Each row comes from the steps of one walk. Every step used is in the known rows, and no mark comes twice. Write the walk behind each row, first mark first.
Known rows:
s > k > g: [ -5 -73 -10 -19  -1   7   9   4  23  15  26  15 -10 -19 -11  -6 -14 -22
   5 -10  13]
d > s: [ 40   6  -6   2  38  -7  14 -18 -15   8   4  13   1  -6  21   3  24  20
 -29 -22   7]
k > g: [-18 -48  -5 -20  -2   6   6   8  21  23  13  -7 -29  -6 -26  -2 -14 -15
  -5 -13 -25]
x > t > g > d: [-10 -26   2 -12   4 -37  -6  -4  -9  18   0  -3  20  33 -11  -8  29  21
  12  -5 -22]
k > g > d > s > t: [  8 -66 -12 -30  32 -39  21 -14 -19  18  17  12  21 -11  41  -9  52  19
 -11 -26 -13]
n > r > t: [  5  14 -11 -24 -19   2   1  18   3  -8   0  11 -12   9 -30  -3 -27  24
   2  17   7]
s > k > g > t: [ 34 -50  -2 -15   4   9  31   0   3  23  19   6  26  -6   1 -13  -3  17
   5   8  -8]
n > r > d: [  7  14  -2 -28 -24 -11 -38  17   9 -24   5 -11  -4  -3   9   0  19  19
  31  10  22]
n > r > t > g > d > s: [ 22 -17  -7 -24  28 -38  -5 -12 -15  12   4  13   7  14  -4  -2  37  27
 -11 -25  13]
r > t > g: [ -7  -5 -11  -5  -3 -13   3  12  35   6  22  -3  -9  28 -34  -3 -24  -3
   0  13   2]
t > g > d > s: [ 19 -23  -1  -9  39 -39  -2 -23 -16  16   6   7  13   9  10  -1  53  15
 -13 -34   5]
s > d > x: [-24   4  -1 -19  28 -30  32  -8   3   5  18  -3   0  15 -44  -2  20  40
  17 -37 -11]
k > s: [ -9  37   2  10  20   7  28 -10  19  -7  11  10 -15  -4 -37  -2  -2   5
 -10   5 -21]
m > s: [-12 -10   4  -6  21  -2  11 -27 -23  -8   6  -2  -8 -12  13  -8   9 -10
 -26  18   0]
m > s > t > g > d: [-34 -61   0 -25  17 -53  -7 -18 -11   5  14  -5  27  10  18 -14  49 -11
  10  -2  -1]
t > g: [ -6 -16  -6   0  12 -11 -16   7  37   9  18 -10  -2  23 -16   2 -10 -25
   5  -2  14]
r > t: [ -2  15  -8  -8 -19  -3  24   7   0  -4   4   7  -6   8 -23  -5 -19  27
  -7  17 -16]
m > s > t > g: [-15 -48 -11 -12  33 -26   3  -9  24   2  34  -7  10  12  22  -7   7 -30
  -5  15  15]
r > d > x: [ 14  29   1 -26 -13 -24  15  -3 -14 -12  10 -24   0   4 -38  -7  36  48
  22 -21 -15]

Write each row's walk:
[ 10 -43  -2 -22  30 -29  10 -21 -26  26   2   9  -3  -9   6  -4  50  21
 -21 -41 -19]	k > g > d > s
[ -1  -1  -9  -7  34 -26  24   4  29  22  29  -6   4  49 -44  -2  -5  37
   7 -14 -16]	s > d > x > t > g
[ -7  18  -8  -3  44 -22  38  -1  39  18  35  -1  -5  47 -63  -3  -6  39
   3 -11 -29]	k > s > d > x > t > g
[ 16 -41  -9 -20  33 -42  20 -19 -30   6   9  15  35  -8  54  -8  59  26
  -7 -19   0]	g > d > s > t
[ -8 -28  -2 -34  11 -53  17 -12 -18  12  11 -17  23  20 -40 -13  49  27
  22 -37 -17]	s > t > g > d > x
[ 20  13   1 -18   4 -24  39 -11 -48  16  -8  -3  18  27 -39 -12  29  78
   1 -17 -52]	g > d > x > t
[ -8 -12   4 -29   7 -45   9 -13 -20  13   4 -17  11  22 -60 -10  41  25
  20 -41 -17]	t > g > d > x
[-53  14   1   4  43 -17  30  -7  43  -4  28  19  -9   7 -22   2   7  14
   7  -8 -11]	k > s > d
[ 27  13 -11 -22   8 -20  -1  14  20   9  21 -18  -1  43 -43  -4   0  41
  17  -3  -6]	n > r > d > x > t > g
[ 35 -42  -4  -8  25 -25  10 -27 -30  -2  10  38  36 -19  34  -6  46  15
   2 -22  46]	g > d > s > k
[ 44 -43  -9  -5  34 -27  15 -23 -18   9  19  37  38   3  27  -7  37  26
  -1 -16  36]	x > t > g > d > s > k
[ 18 -39 -17  -7  43 -29   5  -2  29  13  33   2  16  16  26  -1  16 -10
  -8 -10  19]	d > s > t > g
[ 60 -41  -6 -31  12   1  16   2   1  15  22   9  24 -10  16 -12  18  38
   8   1  10]	n > r > d > s > k > g > t
[-15  -9  -1 -29  22 -49  31 -16 -10   8  17 -11  14  18 -60 -14  48  29
  17 -35 -27]	k > s > t > g > d > x
[ 20 -71 -13 -18  23   2  17  -8  14  21  28  24 -10 -22   2  -4   3  -9
 -13 -24  18]	d > s > k > g
[ -7  -7  -7 -11  45 -27  30 -10  18  17  32  -7   0  43 -37  -6   0  32
  -6  -5 -17]	m > s > d > x > t > g
[ -5  -1   7 -29   0 -37  20 -17 -44   7  -9 -12  12   8 -48 -11  48  41
  16 -40 -26]	g > d > x
